Every row comes from one small tree of marks. The marks that hang from a mark follow it in brackets, in the order of their numbers. Every link used is in the known rows. Which tree was each row made from?
(in the rows, 128 means zero)
Known rows:
K_969(K_223(K_607(K_921(K_899(K_840))))): [161 107 128 164 139 132 148 145  99 156 142 162  84 131 117 117 112 137
 116 111  93]
K_840(K_969): [130 135 158  80 124  86 143 197 123 156  87 158 106 105 111 103 119 164
 116 114 135]
K_899(K_223 K_840): [149 104 139  88 115 118 144 180 103 191 149 169 136 142 114 111 105 130
 110 133 126]
K_607(K_223 K_921(K_899)): [137 107 173 184 143 125 196 158  59 147 117 162   4 130 111  95 148 153
 108 115  97]
K_921(K_899(K_223 K_840)): [157 114 139 104 116 128 123 174  81 194 149 161 146 140 114 118 101 143
 104 113 112]
K_823(K_223(K_607(K_921(K_899)))): [186 108 149 171 160 136 132 160  85 159  93 159  73 108 108 104 168 130
 123 107  98]
K_921(K_899(K_840(K_408))): [162 138 153  89 110 117 125 188 120 191 120 153 139 141  98 114  73 161
 108 107 132]
K_969(K_223): [130 119 148 122 144 109 172 191  96 153 118 182  62 132 118 103 138 141
 123 144 139]
K_840(K_408 K_969(K_223)): [133 156 157 107 130 100 158 192 128 149  94 174 106 125 117 115 114 162
 128 124 144]
K_969(K_223(K_607(K_921))): [152 106 140 178 154 123 177 163 110 144 110 174  43 130 121 102 148 126
 127 144 102]
K_408(K_223(K_607(K_921(K_899(K_840))))): [174 114 155 137 125 140 162 165 109 171 139 149 128 138 106 102 109 118
 114  82  82]
K_223(K_607(K_921(K_899(K_840(K_408))))): [184 125 146 143 119 133 129 158 133 181 110 145 119 138 100 111  82 147
 113 108  94]
K_899(K_223(K_607) K_840 K_921): [180  88 136 129 115 115 108 168 134 178 168 169 176 120 111 106  62 109
 118 150 114]
K_840(K_408 K_969): [143 155 165  85 117  92 141 201 142 165  73 157 123 119 105 107 101 169
 120 118 141]
K_969(K_223(K_607)): [143 115 141 142 154 107 157 188 126 147 106 184  86 120 115 110 129 124
 132 155 117]
K_823(K_223(K_607(K_921))): [179  98 149 156 161 124 153 165 107 155  94 167  64 112 109  98 171 117
 129 126 112]
K_840(K_408(K_223(K_607(K_921))) K_969): [169 150 175 135 126 122 176 182 151 153  83 154 130 130 108 100 121 130
 129  96  96]
K_823(K_223(K_607(K_921(K_899(K_840))))): [186 100 137 143 145 133 127 149  98 168 128 155 102 111 105 112 138 127
 118  92 102]
K_823(K_223): [156 111 157 101 151 111 148 195  94 167 102 175  83 113 105 100 161 132
 125 128 148]
K_223(K_607(K_921(K_899(K_840)))): [172 106 137 140 126 126 133 157 113 171 122 146 103 123 106 107 101 143
 109 104  89]

Write each row's tree:
[152 113 135 117 119  87 117 165 152 136 156 170 159  92 117 114  60 136
 127 125 131]  K_899(K_840(K_969(K_223(K_607))) K_921)
[181  96 147 159 130 117 113 179 122 169 134 173 142 116 113  97  91 112
 123 163 111]  K_899(K_223(K_607) K_921)
[132 148 146  78 115  99 151 180 140 160 126 170 139 130 114 124  84 160
 123 111 149]  K_899(K_840(K_408 K_969(K_223)))
[165 113 166 149 140 131 189 182 120 158 106 161  86 136 109  88 146 108
 124 117  91]  K_408(K_223(K_607(K_921)))
[157 110 145 120 117 127 148 159  83 178 135 144  76 135 108 100 110 161
 100  92 111]  K_607(K_921(K_899(K_840)))
[175 125 175  90  98 120 155 193 137 180 167 163 171 146  98  89  55 121
 119 111 149]  K_899(K_840(K_408(K_223)) K_921)
[188 121 167 110 109 119 139 190 166 176 153 164 193 134  95  95  44 104
 127 122 125]  K_899(K_840(K_408(K_223(K_607))) K_921)
[140 117 141  97 110  89 130 169 122 143 169 170 136 105 119 108  72 152
 118 112 154]  K_899(K_840(K_969(K_223)) K_921)
[133 133 143 125 146  90 145 184 139 132  93 176 114 101 120 118 122 142
 132 133 117]  K_840(K_969(K_223(K_607)))
[173 122 166 167 140 142 168 176  97 160 106 153  97 133 109  93 139 120
 119  96  77]  K_408(K_223(K_607(K_921(K_899))))
[173 117 158  95 100 107 125 185 143 182 150 159 151 132  97  94  46 146
 115 133 155]  K_899(K_840(K_408) K_921)
[146 144 139  97 124  96 137 177 170 154 115 172 159 119 112 131  75 144
 131 123 126]  K_899(K_840(K_408 K_969(K_223(K_607))))
[160 110 133 123 117 116 136 148 129 167 129 156 143 120 122 118 108 133
 115 110  90]  K_899(K_223(K_607(K_921)) K_840(K_969))
[129 118 163 137 121 107 176 144  83 140 138 151  60 113 113 111 110 169
 104  79  99]  K_607(K_223 K_921(K_899(K_840(K_969))))
[168  92 143 109 105 117 120 171 104 183 180 168 154 132 113  99  72 126
 110 138 137]  K_899(K_223 K_840 K_921)
[150 136 149 101 104  97 128 173 140 153 157 168 155 119 113 112  52 156
 122 115 160]  K_899(K_840(K_408 K_969(K_223)) K_921)
[170  91 131 143 126 133 151 153 115 180 141 163 117 140 117 110 113 116
 114 134  90]  K_899(K_223(K_607(K_921)) K_840)
[186 141 174 169 135 148 166 177 115 172  94 152 114 148 103  98 120 124
 122  99  83]  K_840(K_408(K_223(K_607(K_921(K_899)))))
[137 137 147  69 108  94 115 181 112 170 118 145 146 105 107 117  86 175
 105  82 125]  K_921(K_899(K_840(K_969)))
[170 109 132 124 126 127 107 171 110 187 136 163 169 127 111 125  91 126
 112 125  91]  K_921(K_899(K_223(K_607) K_840))
[149 115 151  74  98  82 114 179 135 158 150 152 153  96 107  98  58 160
 111 107 151]  K_899(K_840(K_969) K_921)
[194 107 144 132 108 123 104 171 152 188 155 170 191 134 105 109  45 114
 122 154 120]  K_899(K_223(K_607) K_840(K_408) K_921)
